Known rows, with every step that occurs
temop -> dilopi -> fale -> mevet -> damu -> dupi: [ 18.0  -2.5  -3.9   8.4  15.6 -34.2   9.7  17.2  24.1  -4.9 -19.6 -28.0
 -23.2  14.4  11.9  -3.3  27.6  -4.3  19.5   2.6  28.4  13.0 -44.3]
fazizer -> dupi -> damu -> dilopi -> temop -> mevet: [  6.2 -11.8   1.2 -12.0  14.3 -17.9  -4.6  12.0   9.1 -25.8  -3.0 -12.0
   2.3   7.1  -5.1   0.6  17.8 -10.7 -19.4  -6.2   9.2  -5.8 -31.7]
mevet -> fazizer -> dupi -> damu -> dilopi: [ -6.5  -2.4  -8.8 -20.6  13.5  -3.7  26.0 -10.3  11.4  -5.0 -15.5  33.8
 -14.2   4.0  -3.6  -1.7   5.1 -30.6  33.4  -6.1  16.6 -17.3 -34.2]
mevet -> fale -> fazizer -> temop: [ -1.6   7.9  12.3  -4.9   8.6 -19.9  52.7  -4.2  33.2   8.0 -13.8  38.1
  -9.1  12.9  -0.9 -11.0 -17.4 -14.7  29.6  -6.7  21.4   7.9 -37.8]
temop -> mevet -> damu -> dupi: [-11.0  -8.8   5.1   1.9   6.8  -5.2 -10.7  -3.1  -1.5  14.9  -1.5 -29.7
  -1.6   9.2   3.8  -9.0  51.6 -11.8   7.9  -9.4  19.0  38.9  -9.0]
dilopi -> temop: [ 51.7  -5.6   6.0  -4.7  15.1 -36.1   2.4  10.8  20.9 -10.4 -11.3  -5.9
  -0.7   4.9   5.8  -4.6   7.2  -1.0  -3.7 -10.0  26.9   2.1 -37.0]
fazizer -> temop -> dupi -> damu -> dilopi: [ -2.5   4.2  10.6 -21.3  10.6  -8.0  -5.7  -5.5   9.9  -9.8  -7.7   4.8
 -28.6   5.0 -12.7  -4.5   1.9 -16.4 -14.7   3.1   9.9  -1.0 -18.0]
mevet -> fazizer -> dupi: [  0.5  -2.4  -6.0 -11.4  13.7 -16.7  30.4   2.7  12.9 -10.7 -19.6  37.2
  -6.3   4.2   0.0  -1.9  -1.9 -30.1  33.3   3.3  26.7 -12.4 -33.6]
mevet -> fazizer -> temop -> dilopi: [  9.8   7.1   7.0  -3.7  12.6 -22.3  20.9   3.4  23.4   4.2 -17.8  29.4
 -36.2  10.3  -0.9  -1.6 -11.8 -27.4  35.5   9.5  23.6  -2.3 -32.7]
temop -> dilopi -> fale -> mevet -> damu: [ 18.8  -8.8  -6.3  17.3  15.1 -41.6  12.0  21.6  26.2   6.2 -22.5 -27.8
 -25.5  13.8  10.6  -5.2  27.1  -7.9   9.4   5.4  29.0   7.5 -53.4]
dupi -> damu -> fazizer -> temop -> dilopi: [-12.7  -5.5   3.0 -18.6  11.6   9.5 -26.0 -10.8   4.3 -10.1  -5.0  29.0
 -28.8  10.5  -7.5  -2.8  -2.5 -17.7   7.8  -3.9   5.4  14.0 -25.2]
mevet -> fale -> temop -> dupi: [ 10.9  -2.2  19.0   0.2   9.1 -30.7   5.2   0.8  34.2   2.4 -18.1  -3.7
 -18.9   8.0 -13.9 -12.6  23.5 -16.4   3.0  -6.9  27.7   4.7 -56.5]
fale -> mevet -> damu -> fazizer -> temop: [-13.7   0.5 -12.2   4.6   4.8   1.0  33.3 -10.6   7.2  12.7 -20.6   0.6
   1.5  12.1   0.7  -6.0  -2.0 -12.8  36.1   2.5  11.3  39.8 -24.5]
mevet -> fazizer -> dupi -> damu -> dilopi -> temop: [ 12.2  -0.5  -4.4 -17.9  13.3 -12.7  24.1  -3.2  17.0 -12.0 -13.2  24.7
  -8.4   4.3  -2.2   0.3  -1.6 -23.7  31.2  -6.4  18.2 -23.1 -39.4]
fale -> fazizer: [ -1.5  -7.9   4.9   2.0  15.4 -25.8  51.3  -3.9  17.9  12.4 -15.1  23.9
  -3.7   3.1  14.0 -11.9   9.7  -4.2  12.0   1.9  36.5   5.8 -43.5]
dupi -> damu -> dilopi -> fale: [ 19.5  -7.7 -13.2 -22.7  17.2  -9.3   5.6 -15.2  12.5   2.3 -15.5   1.3
 -25.1   6.7   2.7  -6.7  19.0  -9.1  -3.1 -24.2  11.0 -17.6 -27.9]
mevet -> fale -> temop -> dupi -> damu -> dilopi: [  7.0  -1.0  15.3  -8.1   9.1 -19.7   4.2 -11.2  33.7   7.0 -15.7  -7.1
 -26.0   7.9 -17.6 -12.1  28.3 -16.3   3.2 -15.5  19.2  -0.9 -56.9]
fazizer -> dupi: [  2.7 -11.4  -2.8 -14.6  15.3 -20.6  17.6  12.1   8.0 -29.8 -14.1  19.0
   6.3   5.6  -3.4  -1.7   4.4 -20.4  -4.9   0.9  20.3   5.2 -27.9]
dupi -> damu -> dilopi: [  3.4  -9.4  -6.4 -25.3  14.4   2.9  -0.2 -24.0   8.0   9.1 -11.3   8.4
 -22.9   4.0  -2.8  -8.1  29.1 -15.7   0.1 -24.3   9.5   0.6 -27.9]
temop -> dupi -> damu -> dilopi: [ -3.2  -6.7   4.8 -18.8  13.5  -6.2 -24.9 -12.9   7.6   4.8  -8.9  -8.3
 -30.3  -1.3  -7.6  -9.6  46.6 -17.3 -18.3  -7.1  21.9 -10.3 -37.1]
mevet -> fale -> fazizer -> dupi -> damu -> dilopi -> temop: [  6.0   1.4   6.1 -10.2  11.2 -19.9  46.5  -1.7  35.5  -5.5  -7.7  24.7
   1.9  10.3  -2.4  -7.6  -5.5 -11.2  25.4 -17.1  20.1  -5.9 -56.0]
temop -> dilopi -> fazizer -> dupi -> damu: [ -8.1 -15.6   3.4   3.6  13.8 -31.1   5.9  27.5  19.9 -26.7   0.3   7.3
  -4.4   6.6   5.3   0.2  14.8 -12.5 -14.5   6.8  30.6   1.1 -52.4]
fazizer -> dupi -> damu -> dilopi: [ -6.4 -11.2  -7.2 -26.3  14.9  -4.6  12.0  -4.0   6.1 -24.9  -9.6  15.2
  -2.6   5.2  -8.2  -1.3  12.6 -20.7  -5.4  -9.6   8.3  -1.5 -28.6]
fale -> mevet -> fazizer -> temop: [ -4.4   8.0  -1.3   7.8  10.2 -21.4  45.5   2.2  20.3   7.9 -28.8  12.8
 -11.5   9.0   6.3  -2.7 -11.6 -16.2  36.5  14.3  20.9   1.7 -32.6]
dilopi -> temop -> mevet -> fazizer: [ 39.9  -4.4  11.8  14.8  12.8 -40.7  -9.8  18.7  20.4   6.5  -9.2 -20.9
  -5.8   6.7   9.9  -3.5  20.1  -3.9   2.0  -0.1  30.1 -11.0 -37.4]
dupi -> damu -> fazizer: [-11.6 -11.5  -6.3 -21.6  12.5  16.1 -23.3 -21.5  -2.8  -0.8  -8.7  30.4
 -16.9   5.1  -2.1  -7.4  15.2 -16.1   9.3 -15.9  10.8   8.9 -25.5]

Rows
[ 24.1 -11.6   4.7   1.6  17.0 -44.8   3.0  14.3  21.5 -14.2 -19.5 -23.8
 -20.1   4.9   1.1  -7.3  18.5   2.9 -24.7   6.0  29.9 -25.4 -49.5]
dilopi -> fale -> temop -> dupi -> damu
[  6.0 -12.5   2.5   5.8  19.9 -43.3  17.4  27.1  25.8 -15.9 -11.5   1.5
 -21.9  10.2  11.3  -3.0  11.6  -4.5  -4.3  11.3  32.4 -15.8 -59.8]
temop -> dilopi -> fale -> fazizer -> dupi -> damu
[  0.3  -6.7   5.7  13.7  12.1 -23.9  -8.1   7.4   9.2  24.1 -13.9  -6.7
 -18.1   7.0   8.5  -7.1  35.5 -19.2   6.7   3.5  29.1  -6.1 -28.1]
temop -> mevet -> fazizer
[ -0.4  -7.7   4.2  -8.5  15.7 -23.8  52.8   2.9  20.2 -16.2  -6.0  16.1
   8.0   3.9   7.1  -3.9  -3.2  -0.6   5.7   1.5  24.3  -6.1 -49.9]
fale -> fazizer -> dupi -> damu -> dilopi -> temop
[ 25.9  -3.6 -14.1 -12.7  15.0 -23.6  48.5   0.0  21.6 -18.8 -12.6  10.0
   8.2   6.4   7.4  -1.0  -2.7  -8.5  -3.1 -14.3  24.4  -5.2 -30.1]
damu -> dilopi -> fazizer -> dupi
[  8.2   1.3   2.7  -4.1  11.4  -2.2 -15.3  -1.8   3.5  -7.1 -12.0  15.1
 -14.8  14.5  -0.7  -2.5 -13.3 -12.9   2.0   3.0  10.3  18.3  -7.5]
damu -> fazizer -> temop -> mevet
[-15.6 -14.5  -6.3  -7.4  10.7 -18.5  32.1  15.5   9.5 -33.7   0.6  24.6
  25.0   2.0   7.3  -0.6  -4.2  -9.0 -13.9  -1.7  25.5  -6.2 -33.0]
dilopi -> fazizer -> dupi -> damu
[-18.6  -9.5  -0.3 -11.2  15.3 -14.3  54.5  -3.9  14.9  -9.0  -9.2  25.4
   2.8   3.6   5.1  -5.9   3.5  -8.4   7.5   2.3  23.6  -3.7 -44.9]
fale -> fazizer -> dupi -> damu -> dilopi
[ -4.8  -6.7   2.2 -13.5  11.8 -11.2 -11.3  -5.8  10.5  -1.0  -3.9  -5.5
 -17.6  -2.2  -1.6  -8.4  38.2 -11.6 -22.4  -6.3  27.4 -16.2 -39.3]
temop -> dupi -> damu -> dilopi -> fazizer
[ -9.2  -6.7  15.2  18.2   9.8 -27.6  10.0  10.3  23.0  24.8  -9.6  -7.0
  -7.8  11.6   6.8 -13.0  32.3 -10.2   0.9  -3.3  28.6   6.5 -41.2]
temop -> mevet -> fale -> fazizer
[-14.1  -8.0 -11.0   9.6   6.4 -12.5  37.3  -5.8   9.8  22.6 -21.0 -15.3
   3.7   7.1   4.4 -10.0  28.6 -12.5  23.9  -1.5  20.5  33.7 -35.2]
fale -> mevet -> damu
[ 43.7  -9.9  -1.7   4.0  19.0 -50.8  28.8  12.8  26.2 -12.9 -27.2 -15.1
 -12.6   9.6   7.7  -6.0   1.2   4.2 -10.7  -0.9  29.5 -14.6 -41.8]
dilopi -> fale -> temop
[ 28.8  -4.2 -13.9   9.1  18.2 -41.5  29.3  15.6  21.4  -5.0 -31.5 -14.5
  -7.0  10.1  17.1  -5.1   5.4   0.8  -0.4   2.1  27.5 -15.8 -36.0]
dilopi -> fale -> mevet
[ 17.2  -6.4 -19.8   9.7  12.4 -32.6  38.6   8.6  17.0   8.6 -26.6 -20.9
  -1.0  10.6  13.6  -7.4  11.7  -2.0  14.6  -2.5  23.9   1.2 -34.5]
dilopi -> fale -> mevet -> damu
[  7.7  -6.1 -10.4 -19.9  15.3   0.7   0.7  -3.5   2.8 -28.1 -16.4  36.0
   0.5   9.2  -2.4  -1.3  -8.0 -19.9  12.9  -3.1  16.9  11.3 -24.4]
damu -> fazizer -> dupi
[ 30.6   2.0   6.1  -2.4  16.4 -39.5   8.5  21.8  25.8 -19.7 -16.1   3.8
 -31.7  15.6   1.3   0.1 -17.9 -10.0  -5.7   9.8  17.8   0.1 -27.2]
fazizer -> temop -> dilopi -> fale
[  5.9  -1.0  13.1  -3.0   7.4 -24.4  18.3  -5.6  37.1   2.3 -10.8  -5.6
 -13.1   7.2 -11.1 -11.0  19.0 -10.7  -0.4 -14.5  24.9  -6.5 -59.3]
mevet -> fale -> temop -> dupi -> damu -> dilopi -> fazizer
[ 10.2   5.8   3.3 -16.7  11.5   1.1 -14.1  -7.3   6.3 -16.0 -13.6  26.8
 -21.5   8.9  -7.0  -3.5 -16.2 -16.7   5.1   5.2  16.5   9.8 -16.0]
damu -> fazizer -> temop -> dupi
[ 22.1   5.6  -4.3  -0.1  15.5 -17.4   1.6   8.6  19.4 -17.0 -22.7  13.2
 -26.8  18.4   4.2   1.2 -27.4  -8.0  16.6  10.0  15.1   8.1 -29.1]
damu -> fazizer -> temop -> dilopi -> fale -> mevet
[ -2.2  -2.1 -11.6 -15.0   4.0  13.6  17.4 -22.6   1.1   9.3  -9.8  24.3
  -6.1  11.6  -7.3  -7.7  -8.7 -21.5  36.9 -12.0   7.1  41.9  -9.9]
mevet -> damu -> fazizer -> temop
[ -1.8   0.2  16.2   6.0  14.5 -32.9  48.6  10.5  26.7   1.1 -11.0  21.1
 -19.0  10.1   8.1  -5.8 -12.4  -4.8  11.0  17.6  29.7  12.5 -43.5]
fale -> fazizer -> temop -> dilopi
[ -3.1  -2.6  15.0  -6.8   8.2 -10.6 -10.7  -9.9  26.6   1.2 -13.9   6.9
 -21.6   8.4 -16.7 -11.7  19.1 -17.5   8.7 -10.3  20.3   3.7 -55.4]
mevet -> fale -> temop -> dupi -> damu -> fazizer
[ -3.8   1.3  -5.4   9.9  12.2 -21.7  37.7  -0.4  18.6  18.3 -30.9   8.1
  -9.9   5.8  11.0  -6.1  13.3 -16.6  36.4   7.6  29.2  -1.5 -42.8]
fale -> mevet -> fazizer
